Each row was made from one path, in order. Every step used is in the known rows, and no mark comes twice. Write each row's path.
Known rows
tagozo > lisoz: [ 14   9   3  -8   5  21  -6  14  -8   4  15 -34  12   7   6   7  -5  -4
  -3   1  14  -5  -1  14  -5]
kupor > pineb: [  7  -6   0   0 -14  -1   3  -2  21   3  -8 -25   7   6 -10  -4   5 -27
   1   0   2   5   4   1  -5]
kupor > lisoz > tagozo: [ -3  17  32  -8  -4  23 -14  -7 -16  -6  -7   5  21   7   2  -1   1  21
  -4  -4  -3  -2 -12  -4   9]
poma > kago: [ 18  11 -22  11  -7   1  -9  15  -7  10  11  -7  -1   1  17  -9  12 -10
   2  18  19   6  -7  17  13]
zite > kasa > kago > lisoz > kupor > poma > tagozo: [  7 -12  20  -2  32 -14 -13 -17   4  14  -7  27  -6 -11   2  -8 -12   7
  -2  13 -31  -2  -2  13   4]
poma > tagozo > lisoz > kupor > pineb > sepuf: [ -1 -24  -9  16 -29   9  -1  -4  22   1   4   2  18  12 -10  16  -1 -55
  -9   9   1  11  12  28  -6]
pineb > zite > kasa > kago > lisoz > kupor: [-22  -2  -3 -12   2 -10  10  -1 -15  -8  -7   6 -11  -7  10 -10 -10  15
   5 -10 -18 -13   6 -22  -6]
poma > tagozo > lisoz > kupor > pineb: [  5 -26  11  -6  -7  10  -3  17  30  14   3  -7   1   9  -4  19 -16 -41
  -5  17  -1  13  10  20  -2]
lisoz > kago: [ -5  13  -5  -9   1  10  -6   3  -1  -3   0   6   0   4   2   4   6   9
  -3  -2   6  -6  -8 -10  -1]
zite > kasa: [ -3  17  -2   8 -13   8  -1   0 -18  -6  -9 -25   2  11  10 -17  14  -8
  10  -8  -8 -17  -2  -1  -4]
pineb > kupor > poma > kago: [ 37 -16 -24  14  18 -19  -9 -10  -5  13  13  20   0 -13   8  -2  14  -9
  -5  10   5   8   0   6  15]
kupor > lisoz > kago: [ -4  -4   1  -8 -22   7  -3  -2 -15   2   3  15   3  -7  -4  -1   2  25
 -13  -3  -5  -2  -6  -9  11]
pineb > zite > lisoz > kupor: [-30   2 -24   2  -5  -6  12  12 -13 -10   0   8  -3   0  -1  21  13  31
  -2 -16  13  -6  16 -14  -4]
poma > tagozo: [ 16  10   8  10  -4  19  -7  11   1   9  -1 -13  16  14  -8 -10  10 -13
   1  17   1   7  -6  27   0]
zite > kasa > kago > lisoz > kupor: [ -5   3   5 -17   7  -4   0 -23 -12  -3  -9  -1 -10  -7  14  -9 -18  26
   4  -1 -19 -14  -1 -14  -4]
kago > lisoz > kupor > pineb > zite > kasa: [-31 -19   3   9 -19 -14  18  32   7  -4 -14  -7 -18   2  -4 -11  -6 -35
   7  -9 -21  -5  12 -15  -2]
poma > kupor > lisoz > tagozo: [  6  14  19   2  -8  10 -17   2 -17   2  -5  15  13  -3  -7  -1  -2  10
  -4   2  25   0 -14   9   1]
sepuf > pineb > zite: [-21   2 -17   2  -8   9  34  35  -2 -10   0  -7 -12   7   3  -9  23 -25
  23  -7   7  16  12 -17 -10]
sepuf > pineb: [  1   8  -6  -5  -2  17  21   5   3  -3  -3 -16 -12   6   8  -9  13 -11
  21   5   8  15   6  -9  -7]
zite > lisoz: [  7  24 -13   6  -8   6  -2 -15 -17  -5   3 -23   8   9  -7   9  18  43
  -4 -13  15 -13  -1   5   0]
kasa > zite > lisoz > kago: [-16  26 -22 -10  -2   8   2  18 -18 -14  17  -3  11   3  -9  15  20  59
  -6 -19   3  -9 -14 -13   1]
kago > lisoz > kupor: [ -5  -5   9 -10  13  -1  -3   8   2   4  -8  -5  -9 -10  -1  -3 -27  16
  -3  11  -1   3   2  -5   0]
tagozo > lisoz > kupor > pineb > zite > kasa > kago: [-18 -13 -13 -18 -15  -5  14  -5  -5  -9   3  -4  -2   4  18   7   6 -23
   8 -21 -15 -15  15 -15 -12]
poma > kago > lisoz: [ 23   5   0  11   0  -2  -9  22  -3  15  10 -14 -11  -5   5 -18 -14   2
  -4  23   9   7 -15  19  16]
pineb > kupor > poma: [ 28 -12  -7   1  27 -13  -2 -28  -4   1   1   7  13 -12 -10   0  12   4
  -5  -8  -8  -1   7  -9  -3]

Which path is each row?
[ 25  -4   6  12  28 -21 -15  16   6  22  11   6 -14 -20   3 -14 -16   3
  -9  23   4  10 -12  17  20] -> kupor > poma > kago > lisoz
[ 20  -4 -11  11 -30 -10  -4   8 -22  14   1  -2   7 -20 -17 -13   0   7
 -11   7  26   4  -1  14   0] -> poma > kupor > lisoz
[  1  28  43  -8  25  23 -16   4   1  -7  -7  -9   8  12  -1  -6 -17  15
   2   4   1  -5 -22   1   2] -> kago > lisoz > tagozo
[ 23  -9 -15   0  -9  18  27 -18  -8  -9   1 -11  -1  10   1  -7  20  -8
  19  -4  -1  12  10 -19  -9] -> sepuf > pineb > kupor
[ 21  15   9 -16   8   2  -4 -26  -9   0   2 -21   6  -6  -2 -18 -10  34
  -2   1  -5  -8 -11  -2  -4] -> kasa > kago > lisoz
[ -4  -3   7  -4 -17 -11  13  -7  -1  -5  -5 -18  -4   2  -4 -21   0  -9
   6 -14 -24 -12  -2 -11  -5] -> kupor > pineb > zite > kasa > kago > lisoz
[  9  -6  14  -7  27  13 -19  18  13  15  18  22   0   2  -2  21  -6  -8
 -12  10   0   2 -10  22   6] -> kupor > poma > tagozo > lisoz > kago
[ 13  17  12  -8  -2   1  -4 -25 -19  -4  -5 -23   0   0   7 -25  -6  24
   5  -6 -20 -19 -11  -3  -3] -> zite > kasa > kago > lisoz
[-26  -7  -4 -15   2  -5  27   4  -8  -8  -7  11 -27  -5  17 -10  -7   5
  20  -6 -19   1  11 -28  -8] -> sepuf > pineb > zite > kasa > kago > lisoz > kupor
[ 10  23  30   4  19  18 -21  16   1   3   4   4  -2  10  13  -6 -14   6
   2  18  10   2 -27  11  16] -> poma > kago > lisoz > tagozo
[ 40 -16  -1  14  23 -19  -9  -3  -1  17  13  11  -9 -17  -3 -12 -11   4
 -10  17  -4   9  -9  10  18] -> pineb > kupor > poma > kago > lisoz
[ -7 -19  -4  -9  -7  -7   4  -2  26   3 -13  -6  -3  -1  -3   8  -7 -25
   0   3   0   9  14  -9  -6] -> lisoz > kupor > pineb
[-27  29   7   0   5  24  15  13  -8 -21   0   9  -2  24   5  18  28  21
  16 -21  15  -1  -3 -15  -3] -> sepuf > pineb > zite > lisoz > tagozo
[-14  -9 -28  18 -35  -9   6 -31   9 -13  -5   4  11   6 -14  18  14  -9
 -10 -14   7  -1  16   4  -7] -> zite > lisoz > kupor > pineb > sepuf
[ -9 -21 -17   8 -26   3   3 -11  16  -7   4  -5  15   3  -5  16  -2 -44
  -7  -3   6   4  16  11  -9] -> tagozo > lisoz > kupor > pineb > sepuf
[-24  20  12   3  -3  12   1   8   6 -17  -4   2  11  24 -10  21  21   9
   2 -25  11  -8  -5  -9  -2] -> kupor > pineb > zite > lisoz > tagozo
[-10 -13 -12   7 -31 -12   7 -43   7 -13 -10   4   6   0  -2  -8  -2 -23
  -2  -9 -21  -8   8  -3  -9] -> zite > kasa > kago > lisoz > kupor > pineb > sepuf
[ -7 -12 -10  -3 -14  -9   4 -14  17   0  -8  -4  -6   3  -8  22   1   9
  -4  -7   6   1  14  -4  -2] -> zite > lisoz > kupor > pineb
[ -1 -15  15  -9  47 -23 -10   0  13  12  -6  18 -12 -27  -3   3 -26  14
  -9  10  -8   6   5  -5   2] -> kago > lisoz > kupor > poma
[  5  -4  -5   6 -20 -23  10   5  -2   2  -4 -10 -10  -7 -13 -22  -4 -19
   6  -8   1 -10  -4  -1 -12] -> poma > kupor > pineb > zite > kasa > kago > lisoz
[ 11 -17 -14  -1  35 -16 -16  18   6  22  19  26 -14 -20  26  19 -12 -12
  -8  20  13  10   5  16  16] -> tagozo > lisoz > kupor > poma > kago
[-34  -3 -26  -1  -6  -1  30  17  -6 -11   0  12 -21   3   5  20  16  22
  12 -13  12   6  21 -20  -6] -> sepuf > pineb > zite > lisoz > kupor
[ 11  15  34   3  46   0 -27  13   9   9   5  23  -5  -3  10  -2 -17   6
  -3  17   4   5 -25  12  19] -> kupor > poma > kago > lisoz > tagozo
[-10 -19  -7  14 -24  -9   5 -15  20  -7  -7   0   6  -3 -17  -1 -10 -31
  -8   2  -4   7  10   4  -6] -> kago > lisoz > kupor > pineb > sepuf
[-13 -16 -21  13 -29  -6   7 -21  17 -10  -9   3  14   2  -9   6   8 -40
  -4  -4   2   6  16   1 -10] -> lisoz > kupor > pineb > sepuf
[-14 -12  -6  13  22 -15  -3  17   5   9   2  34   0  -5 -12  19  12  11
  -7   1  -2   7  12  12   4] -> pineb > zite > lisoz > kupor > poma > tagozo
[  8  32  37 -23  27  21 -16 -26  -5 -10  -3  -1  13   9   5  -5 -12  33
   3  -3  -4 -11 -24  -7  -2] -> kasa > kago > lisoz > tagozo
